(in the rows, 128 means zero)
Known rows, with every step that occurs:
zava-veva-muro: [101 101 116 125 110 148 121 126 105 197 124 168 143 141 137 123 105 122
 154  98 130 126  76 107 134 116 129 158]
pogi-zetav: [111 115 131 131  86  99 127 107 115 140 128 159 148 158 108 124 109 119
 152 117 133 102 140 136 126 107 122 164]
veva-muro: [114 109 123 121 121 155 114 109 119 176 141 148 152 131 153 111 120 107
 154 105 124 110  99 124 140 121 124 154]
muro-veva: [116 113 112 151 107 117 162 151 145 113 112 125 123 127 107 122 145  32
 117 125 134 119 155 112 116 125 109 139]
pupu-pogi: [124 131 136 139 103 149 124 118 136 139 126 141 156 149 145 131 134 115
  89 149 145 125 113 136 119 138 153 143]
veva-zava-tipos: [119  96 120 120 105  91 148 145 111 175 109 136 127 144 119 131  78  97
 147 123 112 152 130  89 129 153 129 150]
boful-tipos-zava-veva: [127 100 129 117 135 115 102 158 121 160  89 176 135 136  57 149 121 135
 120 110 141 144  42  94 126 123 127 158]
pupu-pogi-zetav-tipos: [106 112 118 123  60 100 112  83 114 130 134 164 196 161 111 122 149 119
 125 154 177 106 150 154 109 123 118 162]
remif-tipos-zava-veva-muro-pogi: [132 102 115 130 105 156 129 135 143 188  93 147 178 156 113  64 145  36
 124 126 113 125  87  93 116 123 119 139]
boful-tipos-zava: [148 106 140 106 151 118  82 138 144 130 106 157 154 123  67 133 144 108
 121 116 135 124  56 115 135 131 118 156]
veva-muro-pogi-zetav-tipos: [108  97 106 115  64 106 119  80 120 151 137 159 215 153 115  82 144  64
 146 131 158  94 151 152 108 113  99 163]
fozus-tipos-remif: [135 138 126  99 144  98 104 113 174 181 103 227 131 143  82 118 163 133
 138 144 133 150 151 111 139 172 143  44]
boful-tipos-zetav-pogi: [135 100 121 106 119 140 121  95  93 191 114 195 139 130  69 149 105 140
 102 117 142  92 120 140 108 102  97 145]
remif-tipos-zetav: [127 112 102 129  91 134 102  92 120 150  92 168 106 142  86 130 156 123
 121 160 128 118 163 107 121 145 121 108]
zetav-pogi-muro-veva-zava-tipos-fozus: [126  99 105 137  80  83 154 160 136 206  68 191 127 141  43 170 104  69
 133 143 103 152 126  94 111 145  68 115]
tipos-zava-veva-muro: [121  98 118 115 117 129 104 125 110 189 107 180 143 135 111 112 112 118
 151  91 129 129  49  90 139 114 121 156]
tasaf-boful-tipos-zetav: [104  86 111 114  95 110  79  80 117 106 116 162 127 126  62 161 132 122
 111 118 138 103 124 142 109 143 140 171]
pupu-pogi-zetav-tipos-remif: [123 120 119 101 102  85  90  88 147 144 128 224 185 154  70 121 156 131
 126 146 161 117 163 144 123 148 112 110]
muro-pogi-zetav-tipos-remif: [129 115 112  97 108  81 105  94 158 140 124 213 190 148  58  97 155  97
 132 137 147 114 176 144 117 142 101 101]
zava-veva-muro-pogi: [116  99 113 130 104 156 147 125 135 198 117 150 177 148 135  78 117  44
 121 109 118 117  93 119 112 117 129 148]
boful-tipos-zava-veva-muro-pogi: [126  85 121 118 120 156 120 134 146 202 106 163 195 148 101  84 123  32
 118 104 123 115  52 114 116 119 125 169]
boful-tipos: [111 105 140 121 144 157 100 141 137 148 134 141 157 132 103 148 135 118
 123 127 137 119  89 143 127 135 134 171]
muro-pogi-zetav: [122 109 126 134  81 109 146 109 137 151 122 149 180 166 106  87 117  56
 132 121 124  97 147 143 109 108 124 161]
remif-tipos-boful: [146 142 113 102 112 142 101 111 143  52 104 110 138 128 106 116 158 113
 143 154 122 130 152 118 136 132 109 122]
boful-tipos-zetav-pogi-muro-veva: [102  89 108 136  84 138 147 158 117 188  90 175 151 153  33 141 112  32
 119 113 137 101 119 151 104 102  75 158]
zava-veva: [110 118 119 134 114 120 140 149 109 156 107 152 114 139 110 144 110 151
 125 120 135 147 100 106 120 122 137 136]
zava-tipos: [120 112 126 124 133 106 112 142 128 151 113 120 130 147 124 136  86 117
 140 129 125 154  98  98 121 145 133 140]
veva-zava-tipos-zetav-pogi-pupu: [124  86 102  86 114 121 144  99  78 172 101 192 115 158  45 147  83 162
 140 101 120 107 157 107 122 128 111 152]
veva-muro-pogi-zetav-tipos-boful: [132 109  95  82  64 104  99  64 132  81 128 154 215 134  95  90 133  65
 157 121 150  95 143 158 121 106  92 166]
veva-zava-tipos-zetav: [121  81  95 113  80  79 124  94 105 188  92 192 108 138  78 144  76 102
 132 120 121 130 142  98 122 156 126 140]

Rows:
[128 106 119 127 112 159 139 114 149 182 130 135 187 141 148  65 128  32
 124 114 113 106 112 133 118 122 124 144] | veva-muro-pogi
[108  88 115 114  73 113  98  99 104 194 110 204 186 159 103 113 120 111
 145 107 159 115  59 105 128 110 117 179] | pupu-pogi-zetav-tipos-zava-veva-muro
[116  93 120 119  67 100 131  99 135 211  94 201 192 179  92  73 119  44
 153 109 133 108  96 107 117 109 132 154] | fozus-tipos-zava-veva-muro-pogi-zetav
[131 100 108 115  84  77 119 127 117 145  86 176 170 149  57 108 132 100
 125 120 154 132  88 102 108 112 107 146] | muro-pogi-zetav-tipos-zava-veva
[114 105 110 119  66  94 129  93 123 130 131 148 203 152 101  94 148  79
 133 144 160 104 164 153 102 116 103 152] | muro-pogi-zetav-tipos
[116  79 115  95 140 173 111 128 135 164 104 169 181 166  60 103 129  91
 138  93 121 107  71 113 127 129 137 182] | boful-tipos-zava-veva-muro-pogi-pupu
[129 114 137 100 171 134  83 137 167 157 127 206 152 133  62 140 148 130
 125 124 130 126 112 136 138 155 126 115] | boful-tipos-remif
[119 115 117 122  84 153 126 135  90 215  86 173 142 165  52 133 110 135
 136 136 123 116 122 155 114 100  77 115] | remif-tipos-zetav-pogi-muro
[103  94 106 141  64 108 195 171 118 168  99 145 134 141  80 123 117  25
 142 113 112 123 167 128 129 129  96 153] | pogi-muro-veva-zava
[110  94 110 136  65 109 205 169 102 182 100 155 140 143  71 121 107  32
 133 108 111 114 173 129 122 113  79 150] | zetav-pogi-muro-veva-zava
[116 101  96 126  60  94 108  91 144 181  97 217 183 141  69 139 156  97
 135 151 142 122 122 120 103 132  82 126] | zava-veva-muro-pogi-zetav-tipos-fozus
[130 100 102 139  90  74 146 145 157 171  77 180 112 125  69 171 124  66
 128 149 106 153 140  74 117 168  93 114] | muro-veva-zava-tipos-fozus
[117  93 108 110 105 121  98 117 106 183 110 182 162 133 105 115 127 120
 153 101 146 129  61  98 134 116 108 154] | zetav-tipos-zava-veva-muro
[116  83 119 119 103 136 113 127 138 147 110 138 191 143  96  85 134  32
 115  98 119 114  64 115 107 124 132 179] | tasaf-boful-tipos-zava-veva-muro-pogi
[111  86 108 136  91  82 168 160 123 159  98 134 122 142 104 125  87  35
 139 120 115 147 149  80 121 152 118 161] | muro-veva-zava-tipos
[136 109 111 130 102  80 128 134 148 175  84 184 114 125  80 170 116 115
 134 151 102 159 123  82 123 170 104 111] | veva-zava-tipos-fozus
[127  98 111 111 128  75 134 151 156 165  99 200 126 140  63 125 108  66
 138 119 112 147 162  84 133 171 111 107] | muro-veva-zava-tipos-remif
[132 123 104  89  64  92  92  68 126  57 125 152 196 138  90 123 135 109
 137 141 167 104 145 159 120 114 107 165] | pupu-pogi-zetav-tipos-boful
[108 102 102 145  71 138 157 157 115 174  76 159 133 160  47 123 134  35
 124 137 128 111 155 129 105 105  67 127] | remif-tipos-zetav-pogi-muro-veva
[135 103  96  98  89  82 138 129 134  82  96 129 138 123  88 126  88  42
 148 114 117 137 145  99 130 140 107 160] | muro-veva-zava-tipos-boful
[126  96 107  88 130 130 123  95  87 156 102 186 118 160  49 148  88 175
 135 106 130 109 136 112 117 120 112 143] | zava-tipos-zetav-pogi-pupu
[124 109 105  87 120 133 130  81  96 170  98 204 121 159  52 141 122 179
 137 118 138 105 154 120 122 123 124 116] | fozus-tipos-zetav-pogi-pupu
[106  90 100 137  78 113 157 159 111 190  79 167 137 159  42 137  90  31
 128 115 131 119 126 128 101 105  73 142] | zava-tipos-zetav-pogi-muro-veva
[108  88 111 110  86 104  97 104  98 182 112 195 171 148  93 111 116 117
 165  96 150 116  68 101 132 105 106 172] | pogi-zetav-tipos-zava-veva-muro
